What can hang from each mark:
pugup: fivoz vepetu
vepetu: nalum zugot
rete: terob vepetu
tefit: nalum
zugot: velened
nalum: terob velened
terob: rete
fodigo: tefit vepetu

In the rows, 128 means zero.
Known rows, with every way that one mark hangs from another:
pugup{fivoz vepetu{nalum{velened}}}: [103 154 155 118 113 137 160 129 135  87 164 167 115 102 125 212]
pugup{fivoz vepetu{nalum{terob{rete} velened} zugot}}: [174 205 175 155 175 118 177 161 117  85 161 138 103 103 105 212]
terob{rete{vepetu{nalum{velened} zugot}}}: [152 112 162 172 147 122 147 142 127 118  95 148  79  86 150 165]
vepetu{nalum zugot}: [127  63 146 111 115 155  94 122 116 139  95 163 148  74 130 138]
pugup{fivoz}: [112 115  97 116 114 156  97 104 110  94 167 175 132 136 104 189]
terob{rete}: [136 106 117 137 109 125  89 117  94  79 139 169 108 136 148 156]
terob{rete{vepetu{nalum{velened}}}}: [133 109 150 166 119 123 144 132 130  96 115 155  79 110 140 159]
rete{terob}: [ 94  97  90 104 113 152 101 105 111 119 131 137 149 129  57 152]
vepetu{zugot{velened}}: [ 88 100 126 130 133 139 117  98  98 113 122 187 106 103 137 142]
nalum{terob velened}: [ 84 148 132 144 131 150 110 100  75  91 192 137 141 134  98 114]
pugup{fivoz vepetu{zugot}}: [144 162 117 103 148 141 124 113 120 112 142 179 142 125 125 232]
terob{rete{vepetu}}: [154 112 101 148 125 126 105 103 116  99 114 173 106 152 129 174]
fodigo{tefit vepetu{nalum{terob{rete}} zugot{velened}}}: [145 135 179 162 193  85 149 120 119 154  77 157  79  96  84 142]
tefit{nalum}: [ 73  83 121 121  59 157  83  95 122 119 129 156 137 136 160 124]
tefit{nalum{terob{rete} velened}}: [ 95 160 153 176 100 129 124 127  97  81 176 117  96 146 150 114]
fodigo{tefit{nalum{terob velened}}}: [ 72 163 160 154 120 136  96  91 102 122 179 117 118 115 118 103]
nalum{terob{rete}}: [150 138 116 145 131 132  93 112  82  82 161 149 133 152  99 135]
tefit{nalum{terob velened}}: [ 58 143 145 152  91 155 114 102 100 105 178 119 133 140 129  97]
tefit{nalum{terob{rete{vepetu{zugot}}} velened}}: [132 167 149 194 145 131 142 124 117 122 131 114  94 141 139 135]

Rows:
[107 117 170 137 184 113 140  95 123 178  80 160 117  89  64 127]	fodigo{tefit vepetu{nalum{terob} zugot{velened}}}
[152  90 145 159 143 117 154 125 140 121  67 187  69  96 130 167]	terob{rete{vepetu{nalum zugot{velened}}}}
[110  99 152 129 141 147 132 112 107 128 116 167 133  86  80 111]	vepetu{nalum{terob} zugot{velened}}
[ 97  92 170 137 124 147 120 134 107 123 123 146 120  63 151 132]	vepetu{nalum{velened} zugot}
[172 184 157 141 170 111 184 144 130  87 134 177  93 110  84 214]	pugup{fivoz vepetu{nalum{terob{rete}} zugot{velened}}}
[ 93  98 155 136 155 131 157 106 120 161  80 164 132 112  76 121]	fodigo{vepetu{nalum{terob} zugot{velened}}}
[140  94 117 123 124 161 109  92 129 139 112 156 170 127  51 127]	rete{vepetu{nalum{terob}}}
[129 126 153 154 161 154 139 115 116 144 120 131 142  94  82 127]	rete{vepetu{nalum{terob velened} zugot}}
[145  66 129 121 130 157 110 107 138 158  70 167 145  91 111 155]	rete{vepetu{nalum zugot}}
[137 187 166 128 165 143 166 137 121 112 165 141 141  95  86 196]	pugup{fivoz vepetu{nalum{terob velened} zugot}}
[130 103 136 140 156 149 147  98 129 147  92 171 131 101  61 129]	rete{vepetu{nalum{terob} zugot{velened}}}
[139 105 155  93 120 143 119 118 129 135  91 175 157  87 143 174]	pugup{vepetu{nalum zugot}}
[147 168 147 180 169 106 131  95 133 141 102 150  68 124 107 144]	fodigo{tefit{nalum{terob{rete{vepetu{zugot{velened}}}}}}}
[158 153 119 171 180 119 146 104 105 111 114 170  91 143  88 152]	nalum{terob{rete{vepetu{zugot{velened}}}}}
[108  80 118 125 148 142 167 115 156 159  60 156 110  85  37 164]	rete{terob vepetu{nalum zugot{velened}}}
[ 54 162 163 159 133 119 121  85 115 157 142 113 116 141 113 113]	fodigo{tefit{nalum{terob velened}} vepetu}
[130 106  86 119 159 152 120 102 129 162  87 134 146 122  47 176]	rete{terob vepetu{zugot}}
[185 173 139 122 137 125 147 138 130  79 154 162 131 137  77 213]	pugup{fivoz vepetu{nalum{terob{rete}}}}
[132 146 132 179 141 126 149 107 129 124 102 155  84 148 119 138]	tefit{nalum{terob{rete{vepetu{zugot{velened}}}}}}
[120  71  99 106 115 156 128 108 156 151  81 139 148 111  29 162]	rete{terob vepetu{nalum}}
